Every row comes from one small tree of marks. The marks that hang from a mark follow it in brackets, in alphabetical order. Every link used is in the known rows. Which tree was each row made from?
Known rows
peta(muku sude(zofa)): -10; 15; -23; 15; -17; 12; 3; 14; 15; -5; 6; 9; 14; -5; 0; -23; -14; 4; 5; 18; 1; 1; -10; -15; 1; 5; -3; 7; -1; 7; -6
sude(peta(muku) vinu zofa): -7; 9; -15; 16; -13; 9; 9; 26; 17; -13; 11; 12; 5; 4; 6; -3; -9; -23; 16; 18; -10; 6; -16; 25; 21; -2; -17; 17; -4; 5; 9
tini(tuni(lomi(vinu) zegogen)): 4; 10; 0; 18; 0; 16; 13; 26; 2; 1; 9; 16; 22; -7; -16; -4; -1; -8; 3; -4; -1; 1; 7; -27; -8; 5; -16; 11; -2; -4; -40
govaz(sunom(nugo(tini(tuni(lomi zegogen))))): 12; 7; -17; 18; -11; 11; 10; 31; -1; 2; 20; 15; 24; -23; -21; -2; -12; -6; -12; 10; -1; -24; -9; -38; -2; 12; -5; 21; -4; -4; -7
govaz(sunom(nugo(tini(tuni)))): 15; 1; -23; 17; -12; 4; 19; 22; 4; 1; 26; 13; 21; -23; -16; 0; -18; -11; -6; 10; -4; -10; -20; -24; -5; 4; 6; 18; -1; -3; 23
nirim(govaz(sunom(nugo(tini(tuni))))): 12; 3; -30; 15; -12; 7; 22; 21; 1; -1; 33; 6; 24; -26; -24; 1; -23; -10; -10; 16; -7; -14; -23; -46; 5; 5; 4; 16; -2; -8; 24
lomi(vinu(sude(zofa))): -8; 4; -12; 17; -4; 9; 15; 16; 14; -5; -9; 16; 25; -29; 0; -9; 3; -19; 7; 1; 2; 18; -11; -22; -3; -5; -5; 4; -4; -7; -6
sude(peta): 4; 8; -10; 14; 0; 6; 8; 15; 5; -1; 7; 14; 8; -9; 1; 1; -3; -11; 12; 4; -7; -8; -14; 8; 14; 1; -8; 15; 0; 2; 5
tini(nugo(sunom) tuni): 7; 8; -29; 25; -8; 8; 20; 12; -1; 7; 34; 12; 22; -5; -16; -8; -17; -3; 0; -3; -2; -11; -26; -7; 12; 1; -1; 21; -2; -1; 14
zegogen(nirim): -1; 11; 5; 20; -5; 9; 8; 10; 13; 16; 9; 9; 21; -12; -2; -3; -9; -2; 6; -4; 0; -12; -8; -13; 7; 6; -8; 11; 4; 4; -4
sunom(nugo(tini(tuni(lomi zegogen(nirim))))): 3; 6; -10; 35; -6; 14; 7; 30; 6; 14; 11; 12; 29; -13; -14; -1; -14; -5; -13; 8; 6; -21; 1; -46; 19; 16; -11; 19; -3; 0; -18
nirim(govaz(sunom)): 5; 14; -5; 5; -10; 9; 18; 9; 0; 5; 28; 6; 20; -25; -16; -4; -10; -3; 1; 6; -8; -17; -27; -19; -11; 4; -4; 13; 3; -4; 4
zegogen(nirim(govaz)): -4; 15; -1; 20; -7; 12; 14; 8; 9; 14; 16; 1; 24; -16; -10; -4; -11; -2; 1; 3; -1; -16; -12; -32; 14; 7; -11; 11; 4; -2; -8
sunom(nugo(tini(tuni))): 10; 0; -25; 21; -9; 4; 18; 16; 3; -2; 10; 15; 19; -10; -7; 1; -20; -9; -6; 11; 0; -5; -7; -33; 12; 4; 4; 13; -3; -4; 10
sude(peta vinu): -2; 9; 0; 9; -7; 4; 15; 19; 9; -7; 8; 11; 8; -7; 3; 9; -4; -19; 16; 3; -11; -10; -16; 20; 19; -3; -9; 13; -1; 2; 8
tini(nugo(sunom) tuni(lomi)): 8; 10; -28; 22; -11; 14; 13; 7; -7; 8; 37; 14; 24; -2; -23; -8; -15; -5; -2; 0; 2; -18; -17; -10; 7; 6; -2; 24; -4; -2; -4
peta(muku sude(vinu zofa)): -16; 17; -17; 11; -23; 10; 9; 19; 21; -9; 6; 9; 14; 0; 3; -16; -13; -4; 10; 18; -3; 1; -15; -5; 8; 0; -5; 4; -2; 8; -4
vinu(sude(peta(muku) zofa)): -9; 7; -27; 18; -6; 11; 0; 23; 14; -11; 5; 18; 3; -16; 5; -10; -5; -18; 7; 18; -1; 6; -22; 1; 19; 4; -11; 11; -6; 1; 2
sunom(nugo(tini(tuni(zegogen(nirim))))): 2; 2; -10; 40; -2; 9; 15; 34; 12; 14; 8; 8; 28; -15; -7; 2; -15; -6; -11; 3; 2; -12; -7; -42; 22; 11; -8; 14; 0; 1; -1
nugo(sunom tini(tuni(zegogen))): 10; -3; -9; 24; -4; 10; 19; 21; 1; 3; 11; 10; 25; -10; -15; -3; -8; -3; -10; 0; -1; -26; -20; -14; 24; 4; -13; 14; -5; -3; -2
tuni(lomi(vinu(sude(peta(muku)))) zegogen): -11; 16; -1; 24; -7; 16; -9; 29; 16; -7; -2; 19; 9; -26; -2; -3; 0; -9; 2; 5; 1; 3; -8; -26; -3; 8; -13; 12; -3; -9; -39
govaz(sunom(nugo(tini(tuni(zegogen))))): 12; 1; -17; 21; -5; 5; 18; 35; 4; 2; 19; 12; 23; -26; -16; 0; -14; -6; -11; 7; -4; -15; -19; -31; -4; 6; -4; 17; -1; -3; 8
nugo(sunom tini): 6; 1; -5; 21; -15; 6; 12; 3; 3; -2; 8; 9; 29; -19; -8; -3; -9; -3; -5; 5; 0; -25; -24; -8; 18; 1; -2; 17; -1; -6; 7
tini(nugo tuni(lomi(vinu) zegogen(nirim))): -1; 19; -5; 38; -2; 18; 9; 29; 12; 28; 16; 6; 33; -8; -19; -6; -8; -5; -1; -12; 4; 5; -6; -34; 5; 6; -12; 20; 0; -3; -23

Which tree is each row?
4; 18; -13; 29; -3; 15; 12; 24; 4; 13; 13; 14; 25; -8; -18; -5; -7; -7; 1; -6; 0; 6; -6; -26; -4; 4; -10; 17; -3; -7; -28 : tini(nugo tuni(lomi(vinu) zegogen))
0; 13; -14; 39; -1; 13; 16; 26; 8; 20; 33; 4; 31; -12; -16; -8; -12; 1; -5; -13; 0; -19; -23; -15; 24; 7; -14; 23; 0; 5; 1 : tini(nugo(sunom) tuni(zegogen(nirim)))
14; 0; -16; 14; -13; 15; 14; 8; -4; 3; 20; 12; 26; -3; -24; -5; -11; -6; -7; 8; 2; -30; -11; -14; 18; 8; -5; 19; -6; -5; -6 : nugo(sunom tini(tuni(lomi)))
-1; 4; -7; 20; -2; 15; 12; 23; 9; 3; -5; 18; 25; -23; -17; -3; 2; -16; -6; 1; 7; -2; -6; -49; 14; 4; -10; 1; -7; -15; -28 : nugo(tini(tuni(lomi(vinu(sude)) zegogen)))
9; 7; -21; 22; -11; 10; 20; 25; 10; 14; 39; 0; 34; -27; -24; 0; -23; -6; -10; 9; -2; -18; -23; -49; 12; 8; -1; 21; 2; -3; 26 : zegogen(nirim(govaz(sunom(nugo(tini(tuni))))))
4; 13; -21; 27; -6; 14; 11; 21; -8; 9; 26; 14; 25; -8; -21; -10; -10; 0; -6; -1; 0; -24; -18; -17; 8; 9; -11; 24; -5; 0; -19 : tini(nugo(sunom) tuni(lomi zegogen))
3; 15; -13; 35; -5; 19; 8; 24; 2; 24; 33; 8; 35; -10; -22; -10; -10; 1; -7; -8; 4; -24; -14; -22; 17; 13; -15; 28; -2; 4; -13 : tini(nugo(sunom) tuni(lomi zegogen(nirim)))
6; 8; -16; 16; -18; 4; 14; 11; 1; 1; 21; 5; 28; -39; -15; 0; -18; -3; -11; 17; -5; -22; -25; -45; -4; 4; 5; 18; 2; -11; 23 : nirim(govaz(sunom(nugo(tini))))
9; 1; -3; 27; -10; 16; 16; 19; 3; 5; 11; 8; 35; -13; -26; -3; -3; -6; -10; -1; 1; -17; -9; -30; 8; 4; -15; 20; -4; -11; -24 : nugo(sunom tini(tuni(lomi(vinu) zegogen)))
-5; 3; -16; 19; 3; 11; 11; 24; 15; -5; -4; 12; 19; -31; 0; -4; 7; -27; 12; 4; -4; 15; -17; -3; 10; -7; -10; 10; -5; -4; 4 : lomi(vinu(sude(peta zofa)))
0; 10; -10; 26; -18; 7; 12; 18; 11; 14; 26; -1; 37; -42; -17; 0; -20; -1; -12; 12; -1; -22; -24; -49; 4; 7; 2; 22; 4; -8; 20 : zegogen(nirim(govaz(sunom(nugo(tini)))))
-2; 4; -10; 10; -4; 7; 17; 24; 9; -10; 5; 9; 11; -6; 4; 2; 0; -28; 16; 11; -11; -4; -17; 28; 26; -5; -16; 15; -4; 5; 15 : sude(peta vinu zofa)
7; 1; -19; 28; -2; 5; 16; 30; 3; -1; -1; 15; 19; -12; -6; 0; -15; -7; -11; 10; -1; -12; -7; -33; 15; 7; -6; 11; -4; -4; -4 : sunom(nugo(tini(tuni(zegogen))))
10; 5; -28; 19; -12; 9; 11; 13; -2; 0; 14; 17; 20; -10; -15; -1; -18; -11; -7; 15; 3; -13; 3; -35; 11; 9; 1; 16; -5; -6; -6 : sunom(nugo(tini(tuni(lomi))))
-16; 21; -5; 11; -22; 6; 8; 12; 20; -6; 10; 10; 10; -1; -1; -10; -17; 3; 8; 11; -1; -7; -16; -13; -6; 2; 2; 2; 2; 5; -8 : peta(muku sude(vinu))
11; 0; -10; 21; -7; 15; 12; 16; -6; 2; 15; 12; 26; -8; -23; -6; -5; -3; -12; 5; 1; -36; -12; -20; 23; 9; -17; 18; -7; -3; -19 : nugo(sunom tini(tuni(lomi zegogen)))
1; 12; -13; 26; -2; 12; 19; 40; 7; 12; 38; 1; 28; -28; -21; -3; -15; -1; -10; 1; -6; -18; -17; -51; -3; 13; -12; 19; 4; 4; 1 : tini(tuni(zegogen(nirim(govaz(sunom(nugo))))))
-3; 2; -24; 11; 3; 9; 8; 22; 7; -3; -3; 16; 10; -23; 3; -7; 4; -25; 9; 11; -1; -1; -18; 3; 23; -1; -11; 9; -8; 1; 10 : vinu(sude(peta zofa))
8; 6; -11; 17; -16; 1; 11; 16; 4; -1; 14; 15; 25; -35; -7; 1; -15; -4; -7; 10; -4; -16; -20; -24; -12; 4; 8; 20; 3; -6; 19 : govaz(sunom(nugo(tini)))
0; 16; -12; 35; 1; 11; 15; 28; 11; 25; 20; 8; 23; -4; -8; -5; -11; -3; 0; -11; 0; -5; -16; -24; 20; 8; -15; 17; 0; 4; -4 : tini(nugo tuni(zegogen(nirim)))
-1; 16; 9; 19; -5; 13; 12; 23; 11; 17; 24; -1; 28; -32; -16; -4; -5; 4; -4; -3; -6; -25; -24; -32; 0; 9; -17; 17; 5; 1; -6 : tuni(zegogen(nirim(govaz(sunom))))
4; 4; -11; 30; -8; 11; 11; 28; 4; 0; 3; 13; 30; -19; -17; 0; -10; -9; -10; 7; 1; -2; 5; -49; -3; 6; -6; 16; -4; -12; -27 : sunom(nugo(tini(tuni(lomi(vinu) zegogen))))
6; -2; -14; 18; -13; 16; 13; 11; 7; -2; 15; 14; 31; -24; -25; -4; -6; -14; -7; 0; 7; -11; -15; -37; 12; 1; -1; 11; -7; -13; -9 : nugo(sunom tini(tuni(lomi(vinu(sude)))))
14; 5; -14; 10; -9; 13; 13; 7; -1; 4; 11; 16; 16; 3; -17; -4; -11; -12; -2; 10; 2; -15; -3; -17; 20; 7; -5; 10; -6; -5; -13 : nugo(tini(tuni(lomi)))
6; 11; -22; 27; -13; 15; 15; 11; 0; 8; 35; 11; 33; -13; -26; -7; -13; -5; 1; -6; 1; -2; -16; -18; -9; 0; -2; 25; -2; -7; -9 : tini(nugo(sunom) tuni(lomi(vinu)))
7; 4; 1; 30; 0; 12; 16; 24; 15; 20; 7; 7; 24; -4; -11; -2; -7; -7; -6; -2; 1; -14; -11; -28; 32; 9; -18; 11; -2; 1; -5 : nugo(tini(tuni(zegogen(nirim))))
8; 4; -10; 32; -5; 9; 15; 39; 14; 13; 24; 7; 31; -28; -17; 1; -14; -4; -11; 1; -2; -19; -17; -34; 8; 10; -9; 21; 2; 2; 11 : govaz(sunom(nugo(tini(tuni(zegogen(nirim))))))
0; 20; -13; 33; 0; 17; 6; 25; 5; 28; 20; 11; 25; -4; -16; -9; -10; -3; -4; -5; 5; -15; -7; -25; 15; 13; -15; 19; -2; 4; -20 : tini(nugo tuni(lomi zegogen(nirim)))
16; 5; -18; 17; -16; 11; 14; 23; 5; -1; 26; 13; 31; -28; -26; 1; -14; -11; -5; 7; -2; -1; -7; -37; -22; 2; 6; 21; -1; -11; 4 : govaz(sunom(nugo(tini(tuni(lomi(vinu))))))
2; 2; -25; 23; -12; 10; 11; 18; 7; -3; 4; 19; 25; -32; -16; -1; -10; -17; -9; 8; 8; 5; -5; -58; 0; 3; 7; 7; -6; -15; -10 : sunom(nugo(tini(tuni(lomi(vinu(sude))))))
-6; 12; -2; 15; -15; 6; 5; 20; 16; -11; 13; 15; 0; 3; 6; 4; -12; -15; 15; 11; -9; -2; -18; 21; 13; 0; -10; 15; -1; 3; 4 : sude(peta(muku) vinu)
2; 13; -17; 11; -12; 4; 16; 16; -1; -3; 29; 8; 23; -37; -15; -3; -17; -2; -4; 10; -7; -17; -20; -40; -22; 7; 5; 17; 4; -6; 8 : nirim(govaz(sunom(nugo)))
3; 2; -7; 33; -5; 16; 20; 22; 8; 16; 26; -6; 35; -15; -25; -2; -10; 0; -15; 1; 1; -32; -24; -40; 41; 9; -21; 18; -2; -4; 0 : nugo(sunom tini(tuni(zegogen(nirim(govaz)))))
